What can hang from each mark
k904: k225 k469
k469: k170 k846 k904
k772: k84 k225
k225: k170 k772
k846: k84 k469
k170: k469
k84: k846
k274: k469

Every row comes from one small tree of marks. Brackets hold a mark, then the marks that hang from it, in the order of their numbers. Every link used is in the known rows. Which tree was each row made from?
Known rows
{k469 k170 k846 k904}: [-0.07  2.34  0.65  0.68  1.59  1.80 -2.79 -5.21 -0.17  0.35  1.26  1.52
  0.24 -2.06 -0.59 -0.79  0.53  0.31  0.47  0.05]
{k170 {k469 k846 {k904 {k225 k772}}}}: [ 1.73 -0.77  1.06  0.58 -0.29  0.83 -4.23 -1.95  1.24  2.39  0.15  2.49
  0.17 -3.49 -1.56  0.43  2.61  1.54 -2.04  1.48]
{k469 k170 {k846 k84} k904}: [ 0.14  2.46  0.71 -0.70  1.65  1.65 -2.80 -5.66 -1.40  1.60  1.15  1.29
  0.50 -1.42 -0.49 -0.96  0.08  0.23  0.07 -0.55]
{k84 k846}: [-0.04  0.35 -0.13 -1.00 -0.20 -0.19  0.36 -0.61  0.32 -0.53  0.39  0.43
  1.70  1.03 -0.12 -0.03 -0.65 -0.38  0.10 -1.05]
{k904 k225}: [ 0.71 -0.70  0.92 -0.22 -0.60 -0.39 -0.57  0.28  0.33  0.72 -0.67  0.83
 -0.09 -0.19 -0.10  0.20  0.77  0.32 -1.00  1.57]
{k846 k84 {k469 k170}}: [ 1.21  2.07 -0.45 -1.96  0.08  0.66 -1.11 -2.25  0.13  2.30  1.10  0.20
 -0.92  0.29 -0.42 -0.42  0.25  0.21 -0.04 -0.22]
{k846 k84 {k469 k170 k904}}: [ 1.24  3.58 -0.11 -1.71  2.10  1.04 -1.41 -4.12  0.30  1.93  1.39  1.20
 -0.36  0.36 -0.69  0.19  0.06  0.70 -0.45 -0.24]
{k274 {k469 k170 k904}}: [ 0.87  2.58  1.15  0.09  2.99  0.05 -1.18 -3.56  0.80 -0.55  1.21  0.51
 -0.81 -0.22 -0.26 -0.29  0.96  0.49  0.31  0.58]
{k225 {k170 {k469 k904}} k772}: [ 1.37  0.41 -0.63  1.29 -0.12  0.74 -2.72  1.48  1.66  1.20  0.41  1.49
  0.27 -2.23 -1.73  0.50  0.97  2.04 -1.19  0.04]
{k904 {k225 {k772 k84}} {k469 k170}}: [ 1.01 -0.66  0.72  2.39 -1.18  2.03 -1.58 -1.89  1.18  1.56 -0.56  2.34
 -0.05 -3.55 -1.13 -0.55  1.79  1.06 -2.17  0.36]
{k846 k84}: [ 0.16  0.13 -0.05 -1.36 -0.08 -0.19  0.04 -0.33 -1.15  1.31 -0.11 -0.22
  0.24  0.77  0.05 -0.20 -0.38 -0.05 -0.43 -0.62]
{k904 k469}: [ 0.07 -0.68 -0.58  1.09 -0.93  0.98  0.09 -0.36  0.40  0.37 -0.27  1.05
  0.63 -1.92 -0.54  1.31  0.48 -0.11 -1.27 -0.55]
{k274 {k469 k170 {k846 k84} k904}}: [ 0.96  2.72  1.19 -1.34  2.01  0.23 -2.99 -5.45 -0.83  1.37  1.37  0.19
 -0.37 -1.32 -0.28 -0.94  1.53  0.58  0.59 -0.16]
{k170 k469}: [ 0.54 -0.34 -0.27  0.08 -0.59 -0.22 -1.03  0.28  1.03  0.38  0.29  0.83
 -0.72 -0.67  0.11  0.57  1.39 -0.25 -0.64 -0.60]
{k469 k846 {k904 k225}}: [ 0.64  0.68  1.26  0.02  0.68  0.39 -2.85 -3.07  0.13  1.10 -0.14  1.81
  0.59 -2.12 -0.41  0.35  1.42  0.89 -0.73  1.60]
{k225 k170 k772}: [ 0.83 -0.58 -0.63  1.11 -1.57  0.58 -1.48  3.05  0.41  0.99 -0.05 -0.31
  0.41 -1.57 -1.54 -0.68 -0.17  1.88 -0.17  0.72]
{k84 {k846 {k469 k170 {k904 k225}}}}: [ 1.73  2.98  0.61 -1.46  1.39  0.59 -1.81 -4.11  2.11  0.90  1.23  2.80
  0.92  0.34 -0.98  0.39  0.49  0.73 -0.93  0.85]
{k469 k170 {k846 k84} {k904 k225}}: [ 0.76  1.74  1.60 -0.88  1.05  1.31 -3.32 -5.32 -1.02  2.27  0.39  2.15
  0.40 -1.56 -0.65 -0.79  0.89  0.69 -1.02  1.05]
{k904 {k469 k170}}: [ 0.06  0.21 -0.37  1.54 -0.51  1.97 -0.56 -2.11  0.42  0.33  0.43  1.71
  0.14 -2.26 -0.75  0.42  0.32 -0.37 -1.09 -0.48]
{k772 k84 k225}: [-0.48  0.55  0.29 -0.39 -0.61 -0.88  0.98 -0.41 -0.03 -0.05 -0.43 -0.06
 -0.37 -0.88  0.74 -1.27 -0.41 -0.30  0.30 -0.80]
{k469 k170}: [-0.04  0.90  0.25  0.46  0.39  1.01 -0.63 -1.85  0.06 -0.13  0.67  0.62
 -0.47 -0.26 -0.15 -0.90 -0.19 -0.16  0.27  0.09]
{k84 {k846 k469}}: [ 0.96  1.50 -0.77 -1.96 -0.51 -0.52 -0.26 -0.58  1.57  0.52  0.91  0.24
  1.04  0.78 -0.36  0.60  0.18  0.07  0.39 -0.88]
{k904 {k225 {k772 k84}} {k469 k846}}: [ 0.94 -1.61  0.60  1.95 -2.40  1.33 -2.84 -1.49  0.75  2.30 -1.05  1.60
  0.49 -5.27 -1.04 -0.12  2.66  1.22 -1.59  0.24]
{k225 {k170 {k469 {k846 k84}}} k772}: [ 1.44 -0.69 -0.89 -0.28 -2.82  0.50 -4.35  1.48 -0.13  3.39  0.27  0.07
  0.16 -3.30 -1.56 -0.91  1.60  1.59 -0.38 -0.62]
{k225 {k170 k469} {k772 k84}}: [ 1.03  0.09 -0.76  1.61 -1.89  0.09 -2.48  2.63  1.78  1.16 -0.23  0.24
 -0.57 -2.64 -0.46 -0.81  2.08  1.75 -0.18 -1.34]

Write each row's tree
[ 2.10 -1.59 -0.08  0.97 -2.59 -0.03 -3.17  3.73  1.80  2.17 -0.49  1.34
 -0.40 -2.51 -1.57  0.08  1.93  1.93 -1.71  1.61]	{k904 {k225 {k170 k469} k772}}
[ 1.54 -1.32  0.19  0.80 -1.97  0.17 -2.09  3.32  0.78  1.78 -0.76  0.46
  0.35 -1.83 -1.65 -0.52  0.59  2.21 -1.14  2.31]	{k904 {k225 k170 k772}}
[ 1.27  2.65 -0.32 -2.15  1.67 -0.10 -0.78 -2.25  0.27  2.01  0.60  0.67
  0.13  0.57 -0.52  1.19  0.25  0.89 -0.66 -0.28]	{k846 k84 {k469 k904}}
[ 0.54  2.02 -0.55 -2.32 -1.09 -1.46  0.64 -1.02  1.48  0.54  0.45  0.21
  0.56 -0.22  0.44 -0.62 -0.21 -0.21  0.60 -1.81]	{k772 {k84 {k846 k469}} k225}
[ 0.44  0.69 -0.60  0.66 -1.50  0.14 -1.06  1.60  0.99  0.14 -0.06 -0.16
  1.76 -0.89 -0.65 -1.54  0.03  1.62  0.57 -1.85]	{k225 k170 {k772 {k84 k846}}}
[ 0.25  1.13 -0.82 -0.65 -2.50 -1.51 -0.87  1.61  1.65  0.07  0.09  0.81
  0.79 -1.45  0.43 -0.97  0.37  0.07  0.36 -2.47]	{k772 {k84 k846} {k225 {k170 k469}}}
[ 1.13 -0.76 -0.30  0.10 -3.33  0.66 -3.47  0.39 -0.55  3.24 -1.00  1.22
  1.07 -4.11 -1.06  0.62  1.83  1.24 -1.37  0.42]	{k904 {k225 k170} {k469 {k846 k84}}}
[ 1.47  1.95  2.04 -0.12  1.57  0.07 -3.75 -4.80  0.74  0.86  0.78  1.24
 -0.71 -2.34 -0.42 -0.59  2.59  0.99  0.07  2.10]	{k274 {k469 k170 k846 {k904 k225}}}
[ 1.46 -0.58 -0.07  0.41 -2.18 -0.81 -2.68  2.91  1.72  1.31 -0.51  1.37
 -0.67 -1.70 -0.32  0.55  2.28  1.04 -1.06  1.06]	{k904 {k225 {k170 k469}}}
[ 1.08  3.47 -0.16 -0.34  2.16  1.14 -1.48 -3.75  1.47  0.72  1.42  1.47
 -0.63 -0.51 -0.71  0.25  0.43  0.79  0.07  0.39]	{k846 {k469 k170 k904}}
[ 0.59  1.25  0.21 -1.14  0.63  0.24 -3.14 -3.32 -0.41  2.07  0.66  1.51
  0.25 -1.77 -0.17  0.57  1.60  0.37 -0.79 -1.30]	{k170 {k469 {k846 k84} k904}}
[ 0.89  1.22  0.62  0.61 -0.35  0.30 -3.90 -0.90  0.39  1.40 -0.32  1.49
  0.76 -2.83 -0.72  0.11  1.57  1.81 -0.12  1.70]	{k469 k846 {k904 {k225 k170}}}
[ 0.92  0.51  0.62 -2.04 -0.33 -1.20 -2.15 -1.70 -1.04  1.72  0.35 -1.52
 -0.46 -1.05  0.23 -0.65  1.77  0.20  0.79 -0.15]	{k274 {k469 {k846 k84}}}
[ 0.84  1.81  0.95 -0.37  1.72 -0.60 -2.49 -3.20  0.35  0.20  0.72 -0.17
 -0.12 -1.87 -0.11  0.21  2.04  0.71  0.81  0.29]	{k274 {k469 k846 k904}}
[ 0.44  1.16  0.20  0.31  0.70  0.50 -3.18 -3.09  0.82  0.81  0.72  1.76
 -0.04 -2.57 -0.22  0.74  2.03  0.25 -0.28 -0.73]	{k170 {k469 k846 k904}}
[ 1.34  0.56 -0.47  1.31 -0.74  1.08 -4.64  0.04  1.19  1.83  0.64  1.32
  0.40 -4.12 -1.81 -0.03  1.89  2.12 -0.45 -0.01]	{k225 {k170 {k469 k846 k904}} k772}
[ 1.02  3.65 -0.21 -1.29  1.93  0.95 -1.16 -4.37  1.80  0.19  1.92  1.93
  1.05  0.61 -0.89  0.24 -0.16  0.36  0.10 -0.76]	{k84 {k846 {k469 k170 k904}}}
[ 1.38  0.47  1.09 -1.27 -0.03 -0.09 -3.70 -3.15 -0.03  2.85 -0.09  2.38
  0.16 -1.87 -0.27  0.77  2.37  0.59 -1.89  0.39]	{k170 {k469 {k846 k84} {k904 k225}}}
[ 0.61 -0.08 -0.79 -0.28 -3.22 -0.68 -3.11  1.40  0.56  1.62  0.28  0.46
 -0.48 -3.94 -0.43 -0.64  1.03  0.33  0.43 -0.14]	{k772 {k225 {k170 {k469 k846}}}}
[ 1.50  0.21  0.61  1.10 -0.70  0.98 -4.31 -0.11  0.50  2.09 -0.31  1.36
  0.97 -3.61 -1.97 -0.39  1.25  2.76 -0.84  2.18]	{k469 k846 {k904 {k225 k170 k772}}}
[ 0.80  2.56 -1.27 -1.76 -2.18 -1.66 -0.43  1.06  1.76  0.78  0.30 -0.15
  0.71 -0.94  0.12 -0.85 -0.13  0.72  1.19 -1.63]	{k772 {k84 {k846 k469}} {k225 k170}}
[ 0.60 -0.20 -0.16 -1.35 -1.44 -0.09 -2.83 -1.58 -0.56  2.36  0.32  0.45
 -0.31 -1.73  0.04 -0.03  1.76 -0.23 -0.33 -1.29]	{k170 {k469 {k846 k84}}}
[ 0.13  1.16  0.33 -0.90 -0.49  1.14 -2.37 -3.70 -1.57  1.85  0.86  0.22
 -0.05 -1.39 -0.28 -1.61  0.22 -0.08  0.49 -0.59]	{k469 k170 {k846 k84}}
[ 2.15  0.78  1.98  0.37  1.97  0.34 -2.21 -2.46  1.22  1.06  0.55  1.41
 -0.63 -1.16 -1.60 -0.59  1.45  1.67 -1.40  2.73]	{k274 {k469 k170 {k904 {k225 k772}}}}
[ 0.69 -1.36  0.39  0.93 -2.17  0.90 -2.50 -1.54  0.31  1.82 -0.70  1.81
  0.56 -4.17 -0.74  1.04  2.07  0.29 -1.54  1.02]	{k904 k225 {k469 k846}}
[ 0.79  1.25  0.81 -0.16  0.10  0.02 -2.76 -3.18  0.18  0.29  1.19 -0.74
 -1.17 -2.15 -0.06 -1.53  1.99  0.07  1.57  0.46]	{k274 {k469 k170 k846}}
[ 1.06  2.36 -0.58 -1.57 -0.06  0.43 -0.93 -2.50  1.57  0.45  1.64  0.83
  0.51  0.55 -0.58 -0.38 -0.01 -0.14  0.59 -0.76]	{k84 {k846 {k469 k170}}}
[ 1.67 -0.64  0.12  1.46 -2.41 -0.38 -3.01  2.91  2.13  1.84 -0.87  1.14
 -0.74 -2.76 -0.52 -0.72  2.81  2.11 -1.14  0.31]	{k904 {k225 {k170 k469} {k772 k84}}}
[ 0.32  0.73 -0.72  0.24 -2.27 -1.36 -1.11  2.16  1.35  0.56 -0.26  0.45
 -0.99 -2.50  0.57 -0.87  1.12  0.50  0.20 -1.45]	{k772 k84 {k225 {k170 k469}}}
[ 1.18 -0.38  0.35  1.45 -1.75 -0.08 -2.02  2.49  1.09  1.43 -1.11  0.34
 -0.01 -2.08 -0.67 -1.26  1.53  2.30 -0.55  0.87]	{k904 {k225 k170 {k772 k84}}}
[ 0.11  1.52  0.46 -1.20  1.27  0.63 -2.13 -3.76 -1.44  1.66  0.36  0.65
  0.98 -0.99 -0.39  0.08  0.27  0.44 -0.15 -0.71]	{k469 {k846 k84} k904}
